Each row was made from one small tree. Brackets hold a mark, then the marks that hang from it, in the order of their numbers. Every link used is in the known rows. Write each row's tree.
Known rows
{K_479 {K_657 K_626 {K_640 K_694 K_955}}}: [  3.3  29.2 -15.0  30.8 -30.7  11.1   7.7   2.7 -34.6   0.8  47.4   0.3
 -22.6  39.1 -27.6 -12.8 -26.9 -61.4]
{K_955 {K_640 {K_657 {K_479 K_714}} {K_694 K_626}}}: [-34.3  14.1 -26.1  15.6   6.4 -35.7 -20.1   7.4   3.1 -19.5  28.9   5.1
   3.0  33.2   7.1   6.1 -55.5 -50.3]
{K_626 K_657}: [-15.0  21.9 -45.1  50.4   4.5  -1.4  14.3  20.2  14.4  -2.5  31.5  -5.3
  -5.3  13.4   0.1  16.6 -24.3 -32.5]
{K_634 {K_479 {K_657 K_626 {K_640 K_694 K_955}} K_714}}: [  1.5  16.8 -42.2  28.2 -25.7  36.3  -0.4  -7.5  -3.5  -7.5  63.6 -11.4
 -13.7  35.3  -8.5 -11.5 -40.3 -43.5]
{K_640 K_694 K_955}: [ -3.6  11.6 -12.1  38.3 -26.7  25.4   6.3  22.1  -4.5  -4.4  30.3  -3.7
  -8.0   3.6  -6.0  -2.3 -44.8 -64.0]
{K_640 {K_657 {K_479 K_714}} K_694 K_955}: [-40.5  12.5 -24.8  33.5 -25.9   2.3 -13.0  -8.8   1.9 -14.4  47.0  11.0
   8.7  19.6  37.7 -11.4 -57.7 -47.9]
{K_657 {K_479 K_714} {K_640 {K_694 K_626} K_955}}: [-18.8  26.4 -14.7  38.7 -26.1  36.5   1.1  -7.3  -9.5  -2.0  48.8  -5.6
  -7.0  29.4  -6.6 -22.0 -57.6 -58.0]
{K_479 K_657}: [-10.2  34.5 -24.7  36.6  -1.8   2.1   7.5  -6.6   8.5  -8.6  43.5  -9.9
  -8.4  14.0  -1.3  -4.7   2.8 -45.3]
{K_479 {K_657 K_626}}: [  4.7  25.3 -31.0  31.2  -9.9  -3.0  10.5   4.3  -2.2   5.2  40.8 -15.5
 -22.8  31.6 -17.4   6.5 -10.7 -51.0]
{K_955 {K_640 {K_657 K_479 K_626} K_694}}: [-16.9  12.0 -23.4  13.0   5.7 -49.2 -31.3  23.9 -29.9 -11.5  34.1   8.2
   6.0  51.0  -5.5  25.9 -51.6 -45.9]
{K_479 {K_657 K_626 {K_640 K_694 K_955}} K_714}: [  0.8  32.5 -33.5  37.4 -33.4  33.2   1.4  -7.1 -12.1  -9.2  49.0 -11.8
 -19.9  32.1 -23.4 -33.4 -38.6 -54.9]
{K_955 K_640}: [ -4.2  41.9 -28.5  33.9   9.2   3.3 -25.5  27.5   8.9 -17.4  20.5 -20.4
  -5.4  13.8 -23.3  11.1 -20.5 -45.4]
{K_640 {K_694 {K_626 K_657}} K_955}: [-16.4  -5.1 -17.7  38.5 -30.2   3.5  39.7  29.3   0.5   5.4  20.9   2.0
 -23.9  12.4  -5.6   5.2 -61.3 -70.6]
{K_479 {K_714 {K_657 K_626 {K_640 K_694}}}}: [ 10.7  28.6 -47.6  43.7  -3.0  19.7  -1.8  -5.3  11.2 -21.3  48.7 -22.5
  -6.0  33.8 -20.2  -7.8 -16.1 -47.3]
{K_626 {K_657 {K_479 K_714}}}: [-26.5  22.9 -45.8  54.9   3.4   6.0  -2.3   1.8  13.2 -13.4  48.0 -11.3
  11.2  24.2  20.0  -3.2 -36.6 -14.7]
{K_479 {K_714 {K_657 K_626 K_640}}}: [  5.7  44.1 -54.1  48.6  -3.3  30.9  -5.5 -11.6  28.4 -16.9  47.3 -30.7
 -14.9  31.4 -19.0  -5.1  -6.4 -44.1]
{K_657 {K_479 K_714} K_626 {K_640 K_694}}: [  5.1  24.9 -37.3  34.5  -5.5  17.8 -16.3   0.4 -27.7   3.2  58.6 -11.8
   5.1  49.5 -23.4  -0.6 -52.0 -35.0]
{K_626 {K_657 {K_640 K_694 K_955}}}: [-14.6  26.0 -26.7  51.6 -16.0  11.3  11.6  17.8 -22.2  -6.1  36.8   7.3
  -4.4  18.5  -9.7  -3.1 -40.8 -43.4]
{K_714 K_657}: [ -4.1  32.1 -30.2  47.3   6.3   4.9   8.2  -2.8  30.1 -24.1  40.1 -18.5
  -2.1  17.6   5.8   8.1  14.0 -48.4]
{K_626 {K_657 {K_640 K_955}}}: [-20.9  42.6 -34.7  57.9 -18.3  25.3   7.4  11.4  -3.7  -0.9  35.7  -2.2
 -14.1  16.4  -8.5  -0.3 -28.6 -40.4]

Which tree is each row?
[-25.8  42.9 -48.2  57.2   5.0  13.4 -10.5  -5.7  -1.3 -10.9  52.6  -5.9
  10.6  32.9   5.8  -8.2 -30.4 -12.4] : {K_626 {K_657 {K_479 K_714} K_640}}
[ -7.5  28.9 -30.8  45.4 -19.4  34.5  14.9 -12.0  27.2 -23.6  38.5 -17.1
 -17.6  19.1  -6.0 -24.1 -23.2 -66.2] : {K_479 {K_714 {K_657 {K_640 {K_694 K_626} K_955}}}}
[  2.3  22.9 -11.2  32.8 -27.4  17.6  -7.1  11.2 -49.3  11.5  53.6   0.5
  -5.7  50.2 -22.3   3.6 -51.8 -54.8] : {K_657 K_479 K_626 {K_640 K_694 K_955}}
[-17.1   6.9 -30.4  30.0   6.6 -23.8  -7.3  23.6  -6.4 -25.9  25.4  -6.3
   3.5  31.7  -6.9  -1.4 -58.9 -40.0] : {K_955 {K_640 {K_694 {K_626 {K_657 {K_479 K_714}}}}}}
[-10.0  14.7 -31.6  15.1   2.4 -40.9 -24.8  30.5 -15.0  -7.9  22.1   3.3
  -7.0  36.0 -19.8  28.1 -48.3 -54.5] : {K_955 {K_640 {K_657 K_626} K_694}}
[-17.6  49.2  -7.5  50.0 -11.0  18.5  -7.1 -18.9  -3.8 -26.1  59.3  -4.9
   2.6  36.8  13.5  -9.2   6.0 -45.5] : {K_714 {K_657 K_479 {K_640 K_955}}}
[ -7.3  52.7 -48.4  54.3   4.7  34.1  -7.9 -19.3  37.7 -28.9  47.8 -25.1
  -3.7  17.2  -3.1 -15.7   6.0 -37.9] : {K_479 {K_714 {K_657 K_640}}}
[-11.2  20.6  -9.1  29.8   3.6  -5.0   7.8   0.4 -29.9   8.2  52.2   5.1
   2.3  41.7 -18.0  10.0 -33.5 -52.4] : {K_657 K_479 {K_640 {K_694 K_626}}}
[-24.2   1.1 -15.0  23.2 -32.7 -18.3  -3.6  11.0 -24.8  10.9  46.1  16.5
  -6.5  42.8  16.8  16.3 -64.2 -59.7] : {K_640 {K_657 K_479 K_626} K_694 K_955}
[-25.0  24.2 -17.1  50.8 -14.0   1.7   1.7   9.7 -38.0 -10.6  51.3  15.0
   9.8  34.2   6.4  -4.2 -42.7 -33.2] : {K_626 {K_657 K_479 {K_640 K_694 K_955}}}
[-26.0   4.3 -30.1  26.7 -36.2  -0.8  -9.4   2.6  -6.9   2.6  47.5   7.2
  -4.3  37.7  20.8  -0.5 -73.1 -55.6] : {K_640 {K_657 {K_479 K_714} K_626} K_694 K_955}
[ -0.1  44.7 -43.4  42.0  -5.5  30.5 -20.9  -4.6  -8.2   8.1  57.4 -21.6
  -4.8  45.4 -21.6   0.0 -36.8 -31.6] : {K_657 {K_479 K_714} K_626 K_640}
[-12.1  23.3 -49.6  32.5  -0.2  28.0  -0.3 -15.3  37.4 -17.9  58.7 -21.2
  -0.1  13.7  15.2  -4.8 -12.3 -26.7] : {K_634 {K_479 K_657 K_714}}
[-11.0  30.1 -33.7  32.8  -5.1  13.4  13.5 -19.4   6.1 -10.4  45.2  -8.4
 -12.8  22.5 -20.8 -27.2 -20.1 -53.2] : {K_479 {K_657 {K_640 {K_694 K_626}}} K_714}
[ -1.8  13.2 -16.2  19.6   5.0 -17.0  -2.7  34.0  -3.3 -12.0  14.7 -10.2
 -11.1  20.1 -31.2  12.9 -42.3 -65.4] : {K_955 {K_640 {K_694 K_626}}}
[-11.6  41.0 -27.1  42.1 -25.6  36.5  -3.3 -17.7  -3.1 -21.3  47.8  -5.9
  -6.5  13.8  -7.8 -43.2 -24.4 -47.2] : {K_479 {K_657 {K_640 K_694 K_955}} K_714}
[  7.3  23.1 -18.3  36.7   4.1 -14.8  -2.8  -5.6 -31.5 -16.3  61.6  -1.3
   6.3  60.5  -8.7  10.5  -6.9 -44.9] : {K_714 {K_657 K_479 K_626 {K_640 K_694}}}
